Every row comes from one small tree of marks. The marks that hang from a mark follow it in brackets, in alphabetical order. Every link used is in the known rows. Which tree was each row made from?
Known rows
madiv{zarozok{gubun{luzos} kapu}}: [  8.5 -21.8   9.4  32.8  57.5  16.5  14.0 -12.2  11.1  -9.6  27.1 -29.3
  36.7   2.6 -13.0  18.7 -12.4 -29.0  -4.9 -52.7]
luzos{gubun nokiv}: [ 13.5   8.8 -19.1  13.6 -23.6 -38.3  23.7 -10.1  17.8  20.8 -26.8  31.3
 -43.2 -13.2  33.1  26.0  28.3  29.1  19.9  28.0]
gubun{luzos{nokiv} zarozok}: [ 16.7  43.7 -11.3   5.4 -40.8  -5.0 -11.2 -13.6 -13.8   2.1 -10.8   2.0
 -38.1  39.6  17.1  33.8  30.6  21.7   3.2  35.0]
zarozok{kapu teso}: [-32.0 -14.8  -4.3   0.4  20.1   3.6  -4.4  -0.9   1.4  -3.3   6.0 -11.1
  30.8 -41.9 -16.3 -21.5 -17.9   4.6   6.8 -15.3]
madiv{luzos{gubun}}: [ 19.3  -6.8   8.1   6.1   4.1 -22.1   5.1   8.7  -6.5  29.3 -12.7  12.8
 -12.1  -1.1  39.0 -15.7  26.9  28.9  30.4   6.6]
madiv{zarozok{teso}}: [-59.6  -1.1  11.8  -6.7   2.2  -5.2  -3.1  -8.5  -6.7  -4.9  24.5 -15.3
  14.7 -21.8 -18.9 -22.2  -6.1 -19.0 -11.8  10.8]
mavite{teso}: [-16.8  12.9   3.2 -25.4 -10.4  -1.0  20.4  20.4  -3.7  17.5  -2.2   4.9
   8.5   3.4  -2.4 -14.2  16.1  42.2  -6.8  18.4]
gubun{luzos}: [-10.5  25.1   3.7  -6.2  17.5 -19.3   4.7 -14.8 -29.1  10.1   5.7  -2.8
   8.7  19.8   4.1   0.3  23.3  36.7 -13.0  -8.9]
teso{mavite}: [-19.0  14.5  -4.4 -37.5 -25.3  -3.5   9.5  -1.9 -37.3 -11.1 -11.9  -1.7
  38.3  20.5 -17.2   5.3   9.0  34.2  -9.8   7.0]
madiv{luzos zarozok{teso}}: [-43.1 -23.1  18.2   8.2 -12.9  13.4 -25.6  -0.7 -26.9  -3.3  41.4 -32.2
   4.7  -0.2   7.3 -35.5  -1.2 -19.8   0.8  11.3]
luzos{gubun}: [  2.4  13.0   3.3  -5.1  21.0 -40.4  27.5  -2.3   9.7  25.6 -26.6  30.5
  -6.4 -21.6  14.5   0.7  24.6  29.3  19.9   6.8]
zarozok{gubun{luzos{nokiv}} teso{mavite}}: [ 14.2 -16.0 -14.3  -8.6 -13.3   8.2   1.2  -1.5  -0.3 -16.2  19.1  14.9
 -22.2  39.7  -0.1  14.0 -24.9  -8.8 -75.6 -16.5]
gubun{luzos zarozok{kapu}}: [ 11.1  29.4   3.2   2.3  22.6   3.8  -5.9 -10.1 -12.3  -3.7  -9.9 -15.6
  22.5  10.8 -11.7  13.3  13.9   6.7  20.2 -13.4]
madiv{luzos}: [ -3.8  -4.2   1.3   0.4 -23.8   1.8 -20.5   9.2 -29.6  13.1   5.8 -21.9
   5.5  17.3  21.3 -20.8  18.0  41.9  28.6  12.1]
madiv{luzos{gubun} zarozok}: [  0.1 -14.0  19.5  17.7   7.8 -16.0   9.4  -3.8  -9.7  16.8   7.4  -5.0
  -1.9  -4.2  31.8  -6.1  27.4  -5.4  28.9   7.0]
zarozok{gubun kapu}: [ 23.8 -24.0  -7.7  17.9  30.2  14.2   7.0  15.2  22.3   4.2  -5.7 -14.5
  31.6 -14.0 -17.1  -0.1 -22.2  12.3  28.1 -33.1]
gubun{luzos zarozok{kapu teso}}: [ -7.3  14.6   8.3  -0.7  28.7   9.1 -15.5  -6.3  -4.1  -7.7   4.4  -5.4
  11.8  -6.6 -19.1  -8.4  -6.0 -18.1  -7.0 -13.2]
tudaleb{teso{mavite}}: [-17.6   2.7   0.5 -54.6 -47.4 -15.7  13.6  16.9 -15.9 -15.6  -5.9  -0.5
  25.0  25.8 -12.2  -0.8  11.8  -1.9 -14.8 -10.4]
zarozok{gubun}: [ 12.9  -5.9  -2.7  -0.2  14.6  -1.7   6.2  19.8  15.6  14.2  -3.4   0.7
   6.5   6.7 -10.6  -5.7  -8.8  26.6   7.8  -7.7]
zarozok{teso}: [-40.8   5.5   0.8 -18.0   1.2  -9.7  -7.6   4.2  -6.8   7.5   7.5   1.7
   4.2 -19.5 -10.5 -28.1  -6.0  17.8  -9.5  10.1]

Write each row's tree
[ 24.8  15.7   1.7   4.2  26.5 -13.2  18.8   3.6  25.0  11.9 -42.1  16.2
   6.5 -31.5  -3.9  18.1  14.0   0.8  53.6   4.2] => luzos{gubun{zarozok{kapu}}}
[ -0.1 -10.0   9.9   1.3  43.5  -4.0  -0.9   8.3  14.7  12.2  25.6  10.5
 -11.3  10.7  -7.9 -25.4 -21.2  -2.8 -49.9 -31.4] => zarozok{gubun{luzos} teso}
[-22.8  24.7   5.8 -54.5 -30.5  11.7 -11.4  13.3 -25.1 -19.5 -11.5   9.3
  16.2  17.2 -33.7 -11.9 -13.4  -1.8 -23.3  24.3] => gubun{zarozok{teso{mavite}}}
[ 19.6 -32.1 -18.4  33.7  20.2  14.1  -1.7  -8.0  31.4  -5.0  22.4   1.6
 -20.9  -4.4   7.3   8.2 -28.0 -16.6 -33.5 -34.6] => zarozok{gubun{luzos{nokiv}} kapu teso}
[ -5.7  14.1   5.9 -31.4  11.2  18.6 -10.3  -7.8 -26.6 -29.6   1.4  -2.9
  35.8  19.9 -30.9   0.7 -17.4 -26.4 -30.9 -21.2] => gubun{luzos zarozok{kapu teso{mavite}}}
[ 19.7  -3.8 -15.3  16.3 -10.3  -7.0   5.1  -3.4  40.0   2.0 -28.2  26.6
 -39.0 -37.7  12.0  15.9  -2.3 -23.0  23.0  23.9] => luzos{gubun{zarozok{kapu teso}} nokiv}
[ -0.5  20.9  12.8 -21.6  14.6 -24.4   6.9  11.8  24.1  19.5 -26.5  42.9
 -27.7 -28.4  -6.5 -16.9   3.8  -8.6   6.5  27.9] => luzos{gubun{zarozok{teso}}}
[-11.9 -25.7   6.5  31.6  -5.3  26.2 -14.4  -6.6 -24.8 -11.3  22.4 -55.3
  42.1  -5.6   9.2  -3.3   7.6  -9.3  46.0 -13.9] => madiv{luzos zarozok{kapu}}
[ 12.2 -15.1 -13.4  18.9   2.6  -3.1  -5.1  -4.0  23.8   6.0  23.3  14.0
 -45.8  18.3  13.5  -0.3 -18.2  -3.6 -49.6  -7.2] => zarozok{gubun{luzos{nokiv}} teso}
[ 39.3  12.6 -19.7  25.0 -14.1 -11.0  14.6  -6.8  35.2   5.0 -44.9  19.7
 -28.3 -22.3  18.2  40.3  19.3   1.4  50.1  24.8] => luzos{gubun{zarozok{kapu}} nokiv}
[ 24.8  23.8 -17.6  24.6 -21.3  11.4  -9.1 -18.7  -2.7 -10.4 -10.3 -11.7
 -12.9  18.0   9.9  40.8  20.4   6.2  19.4   8.8] => gubun{luzos{nokiv} zarozok{kapu}}
[-15.5  34.4  13.8 -19.2   9.1  -5.3 -17.8  -2.1 -12.0   4.4   4.9   7.3
 -12.5  14.5 -13.4 -18.3   5.1  -4.1 -24.3  12.5] => gubun{luzos zarozok{teso}}
[  5.4  13.1 -12.5  16.2 -14.6  13.5 -17.8 -16.4   3.9 -12.0   3.0  -4.8
 -23.9   2.8   3.3  17.1  -2.1 -18.8 -10.5   8.2] => gubun{luzos{nokiv} zarozok{kapu teso}}
[ 32.5 -12.0 -13.2  25.9 -38.4 -21.7   1.5  -0.8   1.5  22.5 -13.6  16.2
 -48.2   5.8  60.1  11.1  30.6  29.3  29.0  27.9] => madiv{luzos{gubun nokiv}}
[ 10.6 -30.9  15.1  23.7  -3.8  23.8 -11.4  16.6  -3.0   6.6  29.1 -34.3
  10.6  20.8   7.8 -14.4  -5.7 -10.4  17.1  -8.1] => madiv{luzos zarozok{gubun}}
[ -8.5 -21.8  -0.7  28.2   1.0   7.8  -0.4 -14.1  18.7  -5.3  42.5  -3.3
 -34.5  14.3   7.6  10.1 -17.0 -41.2 -52.7  -7.0] => madiv{zarozok{gubun{luzos{nokiv}} teso}}
[-12.1   8.1  -3.0 -34.9  -9.7  24.4  -8.6   7.7 -16.6 -30.2 -13.2  -6.4
  40.1  -1.4 -40.7  -0.9 -25.7 -18.5  -3.2   1.4] => gubun{zarozok{kapu teso{mavite}}}
[  8.9   3.3   4.0 -32.2  19.9  -0.6  16.2   4.0  10.4 -14.4 -30.5  28.8
  18.6 -24.0 -24.2   6.5 -16.2 -27.4  -2.8  -5.3] => luzos{gubun{zarozok{kapu teso{mavite}}}}
[-30.1 -15.2  -6.8 -28.5   2.3  13.0   1.9  -3.5 -22.1 -29.1  -0.9  -9.5
  51.0 -15.4 -28.8  -6.4 -27.0  -3.2 -20.7 -20.9] => zarozok{kapu teso{mavite}}
[ -0.9  21.1  10.7 -49.9   2.1 -18.4  12.5  11.4   1.0  -4.1 -29.5  44.4
  -4.8  -1.8 -18.1  -4.8  -4.6 -16.1 -20.1  20.2] => luzos{gubun{zarozok{teso{mavite}}}}
[-32.1 -39.9  10.9  23.2   3.9  28.3 -23.5  -3.6 -16.3 -12.7  39.3 -45.7
  30.6 -24.6   4.2 -28.6 -15.0 -34.7  18.5 -14.7] => madiv{luzos zarozok{kapu teso}}
[ 30.8  29.1 -12.6   7.8 -39.3 -27.6  13.3   0.9  25.5  16.8 -42.3  35.3
 -54.4  -0.9  23.4  33.0  29.2  15.9  30.3  50.8] => luzos{gubun{zarozok} nokiv}
[  5.3 -49.5  -0.8  35.2 -38.6  27.1 -23.4  11.4  15.5  -2.6  42.3 -23.8
 -36.3  12.7  23.9  -8.4 -24.7 -33.2 -12.9  12.6] => madiv{luzos{nokiv} zarozok{gubun teso}}
[ 29.2 -15.1  -1.4  21.0  54.6   8.2   9.3  -0.5  11.7   3.5   6.6 -10.8
  27.4   7.7  -8.3   7.3 -12.2   7.1  -2.8 -53.8] => zarozok{gubun{luzos} kapu}
